Each row was made from one walk, in order. Every step used is in the known rows, and no mark comes twice. Write each row's walk.
In the rows, 128 means zero.
Known rows
vubar -> pezalo -> bilib: [133 103  96 116 129 143 108 129 131 126 174 127 130 130 160 136 112 111
 126 131 125 130  91 124 127 159 124]
rozupel -> nibuf -> vubar -> pezalo -> bilib: [127  86 105 103 120 143 101 133 127 138 138 128 131 128 130 128  88 139
 124 152 139 110  90 110 139 165 123]
rozupel -> pezalo -> bilib: [138 129  87 128 124 127 139 128 132 133 124 140 141 154 128 132  83 139
 140 161 115  98  68 105 130 153 125]
faleg -> nibuf -> vubar: [134 140 136 114 119 139 134 138 151 140 132 108 135 104 117 125 116 139
  97 100 114 104 138 106 126 124 120]
motuk -> rozupel -> nibuf -> vubar: [121 158 144 140 123 111 116 131 126 148 100 141 131 117 114 132  90 158
 109 141 122  85 145  99 136 134 122]
vurasi -> nibuf -> vubar -> pezalo: [124 120 113 122 125 151 152 133 105 118 217 127 119 189 180 130 130 118
 119 124 134 167 144  76 138 130 133]
motuk -> vurasi -> nibuf: [128 128 114 129 126 132 155 117 136 115 143 109 125 116 124 135 134 141
 130 124 133 154 167 102 129 123 137]
rozupel -> motuk -> vurasi: [132 131 125 121 123 115 159 117 144 120  75 110 132  31  74 125 136 160
 132 138 128 164 141 112 115 103 127]
bilib -> pezalo: [131 169  95 116 127 131 160 140 136 131 115 141 139  78 142 127 137 133
 125  97  84 118 132  34 120 144 123]
motuk -> vurasi -> nibuf -> vubar -> pezalo -> bilib: [120  70 108 116 130 149 133 127 121 111 162  98 115 121 128 145 108 131
 128 156 159 158 122 127 142 141 139]
bilib -> pezalo -> rozupel: [126 162 106 130 135 121 128 134 140 140  86 149 130  90 131 128 149 117
 132  94  84 101 126  85 117 157 128]
vubar -> pezalo -> rozupel -> motuk: [127 121 119 132 131 120 108 113 114 130 122 138 120 125 127 118 160 107
 142 124 118 155 124 149 121 134 127]
rozupel -> nibuf -> vubar: [130 138 124 112 114 131 138 137 135 145 117 140 137 119 115 123  96 160
 110 128 125 112 122  71 129 136 124]
rupem -> pomib: [141 172 148 102 118 129 149 136 152 136  76 132 145 119 145 135  98 107
 132 103 128 128 115 108 116 125 131]
pezalo -> vubar: [135 154 112 104 123 125 141 124 174 121 136 116 144  97 164 126 143 134
 120 102  86  90  99  81 128 145 127]
pomib -> motuk -> vurasi: [140 119 126 140 128 125 145 138 133 108  66 115 142 131 112 134 143 163
 121 121 144 149 134 143 119 111 126]
vurasi -> nibuf: [132 141 108 135 123 140 138 122 123 126 182 128 131 142 167 130 132 125
 125 113 115 141 145 101 130 137 131]
faleg -> nibuf: [139 145 123 117 120 132 118 125 157 138 136 110 140 116 132 122 131 128
 109  95 103  92 149 122 126 131 119]
pomib -> motuk -> vurasi -> nibuf -> vubar -> pezalo -> bilib: [126  51 116 144 134 153 121 137 103  99 135  92 127 179 141 142 128 146
 133 158 178 165 111 183 144 132 134]
vubar -> pezalo -> rozupel -> motuk -> pomib: [129 131 145 129 126 113 104 141 141 136 159 140 125 131 145 122 162  87
 148 153 126 116 126 192 122 122 131]
pomib -> rupem -> konakob: [145 152 136 106 132 139 161 123 140 119 146 149 128 108 164 127  85 104
 129  84 145  98 127 110 123 107 122]
nibuf -> vubar -> pezalo -> rozupel -> motuk -> pomib: [123 126 160 124 125 119 118 152 141 138 158 140 121 125 131 126 147  96
 136 156 137 124 112 181 123 113 132]
faleg -> nibuf -> vubar -> pezalo: [132 121 126 108 122 145 129 135 134 131 170 109 128 157 137 122 128 119
 102 104 123 117 149  94 133 124 122]
vurasi -> nibuf -> vubar -> pezalo -> rozupel -> motuk -> konakob: [107 117 174 144 135 132 121 100  87 117 166 114 113 194 108 118 134 113
 143 143 130 175 146 160 139 110 142]
nibuf -> vubar -> pezalo -> rozupel: [125 121 128 125 131 132 119 135 117 134 146 145 114 168 143 131 131 107
 115 119 126 142 115 109 123 141 131]
nibuf -> vubar -> pezalo: [129 128 120 111 124 142 154 143 118 126 183 139 124 150 154 130 117 124
 107 121 125 155 121  61 124 126 126]
rupem -> konakob: [141 151 139 127 124 135 154 137 137 127  76 133 134 134 151 130 101 105
 127  93 121 135 126  87 123 131 129]
rozupel -> motuk: [134 147 121 124 121 124 146 123 134 129 118 126 138  59 116 121 135 142
 128 122 109 154 120 109 116 117 122]

Which walk is each row?
[140 156 140 102 123 119 147 137 166 129 223 146 135  44 142 122 122 125
 136 137 139  79 120 172 117  81 119]
rozupel -> motuk -> pomib -> rupem
[130 137 132 139 128 113 114 116 133 138  81 137 128  75 102 121 147 128
 136 122 110 135 115 159 114 130 126]
pezalo -> rozupel -> motuk
[130 128 114 127 133 128 104 123 120 132 162 148 118 177 153 128 147  97
 127 113 116 130 128 124 123 150 129]
vubar -> pezalo -> rozupel
[123  83 106 124 128 159 121 133 113 121 204 118 120 156 173 137 104 113
 125 144 141 145 102 127 142 154 132]
vurasi -> nibuf -> vubar -> pezalo -> bilib
[134 159 140 177 135 114 110 137 120 121 107 133 144 169 154 139 139 141
 113 121 123 110 134 169 127 120 118]
pomib -> motuk -> rozupel
[129 117 109 122 127 124  85 114 123 144 127 149 125 185 140 116 135 117
 138 125 124 104 139 123 132 158 127]
vubar -> pezalo -> rozupel -> nibuf
[136 167 121 181 134 106 137 132 103 121  96 149 146 241 141 131 124 151
 131 157 126  98 122 139 135 119 120]
pomib -> motuk -> rozupel -> pezalo
[126 129 135 122 122 121 106 131 137 155  84 150 126 126 103 123 105 146
 120 126 122  96 114 122 127 148 127]
pezalo -> rozupel -> nibuf -> vubar
[113 169 160 139 138 111 131 107 117 130  62 127 134  84  71 116 143 129
 147 115  79 128 134 121 119 122 132]
bilib -> pezalo -> rozupel -> motuk -> konakob
[120  93 116 138 136 120 122  97 113 113 118 109 110 134 106 124 170 118
 156 146 146 177 164 166 134 122 139]
vubar -> pezalo -> rozupel -> motuk -> vurasi -> nibuf
[127 124 157 103 132 122 122 139 144 131 231 155 113  96 141 124 130  99
 138 147 159  87 116 197 122  89 125]
nibuf -> vubar -> pezalo -> rozupel -> motuk -> pomib -> rupem
[136 169 202 132 126 133 134 129 122 113  58 116 159 204 125 130 100 122
 138 112 138 139 116 175 121  98 132]
rupem -> pomib -> motuk -> konakob
[110 123 125 136 136 119 156 121 122 124  50 111 116  38  65 128 153 150
 146 135 122 155 151 104 130 125 139]
bilib -> pezalo -> rozupel -> motuk -> vurasi -> nibuf -> vubar
[124  93 130 160 133 127  68 137 105 129  92 123 138 185 139 138 105 150
 122 168 156  88 104 201 150 150 116]
pomib -> motuk -> rozupel -> nibuf -> vubar -> pezalo -> bilib
[142 164 135  99 124 126 141 148 170 130 252 156 134  87 174 131 109 114
 123 121 140  56 124 148 118  97 121]
motuk -> pomib -> rupem
[117  96 127 130 136 134 129 121 116 118 143 119 103 163 124 136 139 118
 130 136 151 164 158 126 135 132 144]
motuk -> vurasi -> nibuf -> vubar -> pezalo -> rozupel
[123  79 132 154 139 137 120 131  98 106 113 114 115 213 132 135 157 132
 133 137 171 170 147 182 138 123 138]
pomib -> motuk -> vurasi -> nibuf -> vubar -> pezalo -> rozupel
[118 104 128 138 131 135 121 116  97 126 165 125 111 154 135 122 150 112
 139 139 136 171 134 149 135 129 134]
vurasi -> nibuf -> vubar -> pezalo -> rozupel -> motuk
[121  91 144 119 131 121 113 110 139 128  72  89 115  88  54 121 153 131
 127 132 143 135 158 172 130 109 129]
faleg -> nibuf -> vubar -> pezalo -> rozupel -> motuk -> vurasi
[119 140 131 133 127 118 113 128 113 139 141 141 124 167 137 130 106 140
 114 145 133 100 153  92 144 135 122]
motuk -> rozupel -> nibuf -> vubar -> pezalo
[120 100 138 123 132 118 136 120 121 123  74 119 110  82  68 127 144 135
 132 143 145 173 131 132 120 114 134]
nibuf -> vubar -> pezalo -> rozupel -> motuk -> vurasi
[123 154 113 133 134 114 132 122 133 138  62 138 132  42  98 120 160 126
 145 110  85 122 122 107 117 142 125]
bilib -> pezalo -> rozupel -> motuk
[116 108 143 141 131 120 139 112 124 126  75 108 113  75  69 130 138 148
 138 148 144 168 143 158 128 113 140]
pezalo -> rozupel -> motuk -> vurasi -> nibuf -> vubar
[128 141 148 163 127 113 104 141 113 134  72 135 143 169 125 131 113 171
 110 142 140  94 135 158 140 125 117]
pomib -> motuk -> rozupel -> nibuf -> vubar
